Each row comes from the steps of one path. Every step used is in the known rows, and no mark comes twice. Write the path behind each row, first mark first.
(in the rows, 128 means zero)
Known rows
tiso -> bizov -> topifu -> budov: [118 107 134 119  62 121 127 156 111 121 101  81 168 119 158 128 126 146
 147 124 130  72 127 139 134 127 115  90 106 105 158  88 111 156]
motaf -> tiso -> budov: [131 129 105 119  93  89 141 135 100 133 147  43 173 133 123 121 110 146
 192 145  99  60 115 131 122 132 112  95  72 113 148 132 114 156]
budov -> loko -> topifu -> bizov: [129  82  85 146 103 106 147 158 103 121 138  73 158  91 150 115 130 102
 154 121 117  26 115  86 131 171 136 126 116 106 118 143 155 114]
tiso -> budov: [116 123 130 123  79  99 150 130 119 134 129  60 156 116 130 116 132 141
 178 140 112  55 127 125 125 139 114 115  89 101 139 126 111 158]
motaf -> tiso -> topifu: [148  94  95 131  65  98 150 108 105 126 128  40 159 100 130 122 120 133
 172 147 106  80  87 111 124 128 121 103 104 115 139 118 116 158]
viseb -> tiso: [149 126 134 140  82 120 148 122 142 129 135  69 159 124 132 110 148 121
 124 134  97  59 104 117 127 108 103 134 110  94 131 112 104 153]
loko -> bizov: [136 113  97 126  93 139 127 136 142 132 129  75 156 113 153 104 107 119
 135 106 112  62 100 128  92 143 132 146 121  97 131 113 103 140]
tiso -> bizov -> topifu -> budov -> viseb: [117 108 130 129  45 121 131 143 124 111 101  73 171 126 158 141 106 143
 156 140 130  72 126 144 143 117 124  84 124 110 169  99 114 163]
tiso -> bizov -> topifu -> budov -> tevuk -> viseb: [ 97 107 138 131  49 107 120 111 113 129  98  70 165 131 154 151 113 136
 169 115 113  77 127 150 121 112 111  64 112 114 164 128 102 175]
tevuk -> viseb -> tiso -> budov: [119 133 136 134  79 102 172  99 129 137 134  49 165 135 118 132 112 145
 157 135  75  66 120 148 123  93 110 100  88  93 141 131 110 184]
topifu -> bizov -> budov -> tevuk: [112 134 108 143  90  75 146 122 125 122 133  44 171 146 142 136 144  70
 176 130  98  60  97  98 143 138  84  95 106 108 120 154  93 158]
tiso -> bizov -> topifu: [115 115 130 130  55 143 130 151 119 117 122  91 159 108 167 121 129 149
 157 126 129  63 124 136 128 138 124 109 101 112 154  85 136 158]
viseb -> topifu: [129 118 107 123  77 128 139 130 104 105 106  62 146 110 139  98 159 104
 150 137 116  56  91 115 128 143 118 157 131 107 131 130 104 141]
budov -> motaf -> tiso: [129 117 109 125  81 108 134 144 104 144 149  45 150 140 109 133 111 141
 190 121  90  52  68 104 119 142  83 106  97 113 151 142 103 143]
loko -> bizov -> topifu: [128 126  98 113  91 140 121 150 107 124 132  87 151 118 160 102 118 134
 142 117 120  48 104 136  95 130 140 140 119  96 129  97 109 146]
tiso -> topifu -> budov -> tevuk -> viseb: [119  73 128 133  40  74 146  63 115 141  84  33 149 106 120 148 127 109
 171 124 100  91  95 119 123 104 109  74 135 106 141 153  78 181]
budov -> viseb -> tiso: [145 130 127 151  60 123 155 107 158 118 137  58 163 130 132 130 119 120
 138 155  99  59 103 128 139  94 115 122 131  99 147 125 109 164]
loko -> budov: [135 108 118 143  81 121 149 123 130 129 135  59 141 117  98 120 146 135
 167 132 132  73  98 119 108 162 102 129 137 114 125 128 103 138]
viseb -> tevuk: [143 123 123 146  51 119 156 116 154 134 126  72 154 119 157 106 163 110
 146 114 100  54 113 111 130 140  99 132 136 106 119 154  96 137]
tiso -> topifu -> bizov -> budov -> viseb -> tevuk: [131 110  97 161  38  90 199  96 141 109 115  30 166 118 152 132 128  80
 172 163  88  80  90 107 163 120 112 101 136  98 114 153 106 166]
tevuk -> viseb -> tiso -> topifu -> budov -> loko: [140  70 127 135  67 101 170  84 125 131 102  34 165 111 123 141 116 131
 135 142  78  78 104 127 125  85 116 111 125  86 130 147 118 170]
budov -> motaf: [118 110 131 131  68 118 141 142 125 144 132  62 136 123 116 129 132 135
 171 113 101  46  77 100 122 148  83 123 115 104 143 133 103 143]
budov -> motaf -> tiso -> bizov -> topifu: [115 118 115 128  68 133 123 158  95 134 145  65 156 134 134 135  99 164
 198 124 100  57  81 130 119 135 100  87  80 119 168 117 123 152]
topifu -> bizov -> budov -> motaf -> tiso: [118 135  91 131 108  83 162 162 101 125 150  29 171 161 114 138 108 101
 188 132  78  58  68  92 145 143  67  88  83 105 132 145  98 147]
loko -> topifu -> bizov -> budov -> tevuk -> viseb: [100 119  96 146  93  74 155 118  96 116 139  48 164 130 132 139 124  73
 179 116  85  55 100  94 136 138 113  69 109 104 126 150 113 149]
bizov -> topifu: [123 130 122 119  70 117 136 147  96 119 126  81 148 118 145 113 156 138
 152 136 129  43 116 115 126 135 113 125 118 104 129  92 120 155]
bizov -> topifu -> budov -> viseb: [124 121 124 114  59  93 141 137 101 112 104  62 161 137 133 134 131 131
 151 150 127  53 117 123 141 109 113  99 144 101 149 110  93 163]
budov -> tevuk -> viseb -> topifu -> bizov: [ 99 126  96 150  71  93 141  82 108 129 106  50 144 127 135 136 132  75
 179 116  94  66  91 128 117 131 112 110 125 125 134 179  87 174]
topifu -> bizov -> budov -> loko: [121 110  92 136 105  96 161 159 118 111 135  45 181 131 148 126 134  92
 159 144  99  46 108  89 150 154  93 128 108  97 112 150 135 139]
tiso -> topifu -> budov: [141  74 126 123  52  88 156 107 116 129  87  45 151  95 125 125 137 121
 144 136 115  86  96 106 135 122 110 102 131  96 131 112  89 156]
topifu -> bizov -> budov: [117 136 103 134 100  86 171 152 121 113 130  47 176 140 139 125 135  87
 153 133 101  64 101  93 151 148  87 108 103  99 118 120 106 152]
motaf -> tiso: [144 122  97 126  89 102 134 134 109 127 142  51 169 124 130 119 121 132
 165 132 104  63  98 110 124 139 104 110 103 118 144 123 111 148]

Which path is each row?
[130 118  99 109  82 120 125 140 114 116 112  68 162 135 149 121  96 127
 140 132 119  58 103 146 108 108 138 115 142  93 145 111  85 152]
loko -> bizov -> topifu -> budov -> viseb
[114 117 137 102  73  96 133 159  82 134 111  63 145 142 117 131 145 145
 163 127 112  44  93 108 130 122  84  98 120  96 142 115  84 151]
bizov -> topifu -> budov -> motaf
[106 113 124 145  58  97 132  77 131 143 124  54 147 126 130 146 131 108
 177 111  97  61 108 122 114 127 102  97 127 117 143 166  98 174]
budov -> tevuk -> viseb
[127 101 131 136  83  75 130  95 108 133 117  56 159 127 114 137 132 100
 147 111  86  64 104 115 115  94 116  68 124  97 143 149  82 147]
loko -> topifu -> budov -> tevuk -> viseb -> tiso
[124 119 136 154  62 135 159 104 154 129 127  66 168 122 141 137 100 141
 134 115  84  84 118 151 124 104 114 102 100 102 153 115 125 179]
tevuk -> viseb -> tiso -> bizov
[132 119 103 101  99 118 118 155 103 125 111  78 162 130 150 110 115 129
 129 115 119  61 105 133  98 119 129 123 125  91 132 101  83 145]
loko -> bizov -> topifu -> budov
[106 131 109 133  94  91 168 161 117 127 137  41 160 153 123 136 127  95
 175 127  86  55  76  88 149 149  70 104  93  97 124 137 100 150]
topifu -> bizov -> budov -> motaf
[154  60  94 117  79  84 140 117  93 125 112  25 172 106 129 130 114 134
 166 152 102  76  96 106 127 122 118 102 116 106 138 149 116 145]
motaf -> tiso -> topifu -> budov -> loko
[133  96  88 151  80 101 163 121  98 146 147  28 133 120  73 141 104 138
 213 137 106  86  49 118 112 155  92  87 109 125 129 151  99 147]
loko -> budov -> motaf -> tiso -> topifu -> bizov
[143  73  99 111 106 116 120 149 130 130 107  59 170 120 147 116 108 121
 128 115 110  57 111 118 105 137 122 141 137  90 131 153 102 123]
topifu -> budov -> loko -> bizov
[135 111 105 137  88 118 141 133 108 143 156  38 138 141  72 136 119 153
 205 132 106  70  63 116 104 156  80 103 116 122 140 154  96 133]
loko -> budov -> motaf -> tiso
[140 123 141 141  78 140 148 133 154 108 136  57 186 136 148 122 129 122
 135 142  83  80 108 131 140  99 100 112  91  87 145 108 123 156]
viseb -> tiso -> bizov -> budov
[127 119 128 104  77  93 134 152  88 120 104  71 160 131 134 120 155 136
 142 133 127  53 116 113 132 122 103 102 128  98 136  99  90 155]
bizov -> topifu -> budov
[135 103 126 148  53 111 179  76 133 131 118  46 152 107 121 132 120 132
 140 136  79  85  96 130 125  92 118 110 114  94 132 115 114 185]
tevuk -> viseb -> tiso -> topifu
[108 105 141 118  57 123 126 161 106 131 107  76 156 128 143 138 115 154
 166 118 117  63 103 132 129 127  99  86 102 103 164 103 106 153]
tiso -> bizov -> topifu -> budov -> motaf
[127  93 113 117  96 117 147 147 121 103 135  40 179 132 147 122 147 115
 161 155  97  42 115  87 139 141  97 145 121  85 120 153 143 132]
bizov -> budov -> loko
[135  95  89 121 106  96 134 149  81 122 157  46 174 112 132 116 109 148
 202 150  99  37 124 116 115 143 138 102  79 109 141 155 153 127]
motaf -> tiso -> budov -> loko -> topifu
[134 106 119 109  88  80 129 148 101 144 122  36 161 150 101 139 110 137
 171 118  91  66  75 105 125 127  72  82 107 107 155 145  71 142]
topifu -> budov -> motaf -> tiso
[113 117  99 145  97  79 142 134  97 114 140  55 161 124 140 125 143  67
 177 124 102  48  97  85 137 144 113  82 109 103 121 142 109 135]
loko -> topifu -> bizov -> budov -> tevuk
[131 115 109 116  78 109 120 157  94 119 122  62 182 134 147 131 105 151
 165 131 117  77 116 138 130 123 112  73  90 118 165  99 112 154]
motaf -> tiso -> bizov -> topifu -> budov
[121 111 118 167  55  85 159  57 132 147 121  46 150 116 129 150 122  91
 166 126  78  82  91 131 122  92 112  85 112 113 128 157  95 193]
budov -> tevuk -> viseb -> tiso -> topifu -> bizov
[123 124 137 152  63  99 134  67 140 145 131  55 153 136 126 143 135 109
 159 119  81  65 105 132 113  90  99 103 119 108 140 164  94 180]
budov -> tevuk -> viseb -> tiso
[128 132  99 131  74  91 148 122 114 124 150  34 176 137 125 135  87 144
 203 166 101  61 117 139 132 121 122  87  91 116 160 144 118 165]
motaf -> tiso -> budov -> viseb
[129 122  88 111 114 128 125 155 113 122 155  32 171 159 127 123  88 121
 179 123  71  64  64 116 101 127  98 116  96  88 138 144  95 137]
loko -> bizov -> budov -> motaf -> tiso
[135  92 101 116  83 115 115 160  92 117 123  59 188 129 156 133 105 156
 170 140 114  63 124 134 127 128 120  90  95 115 159 130 137 143]
motaf -> tiso -> bizov -> topifu -> budov -> loko
[123 119 112 149  72  91 197  93 124 119 125  28 172 131 123 141 114 103
 145 146  64  88  88 121 143  91 104  93 101  87 119 123 111 188]
tevuk -> viseb -> tiso -> topifu -> bizov -> budov
[142 118 112 167  42 127 167  92 164 125 135  51 146 129 113 130 136 120
 178 149 118  71 101 134 123 142 106 122 169 118 128 173  95 139]
loko -> budov -> viseb -> tevuk
[138 136 143 133  85 110 155 120 133 133 141  61 164 128 125 113 136 137
 153 148  91  57 120 136 128  97 110 119  81  89 134 121 107 162]
viseb -> tiso -> budov
[137 110  77 134  86  77 170 125  96 111 136  22 176 123 131 128 108 104
 179 157  90  85  80 101 146 130 106  85  89 109 125 122 114 163]
motaf -> tiso -> topifu -> bizov -> budov
[133  92  89 116  99 150 116 155 109 121 135  79 158 110 170 108 119 138
 148 129 117  28 115 127  93 140 146 162 127  92 121 135 143 130]
budov -> loko -> bizov -> topifu
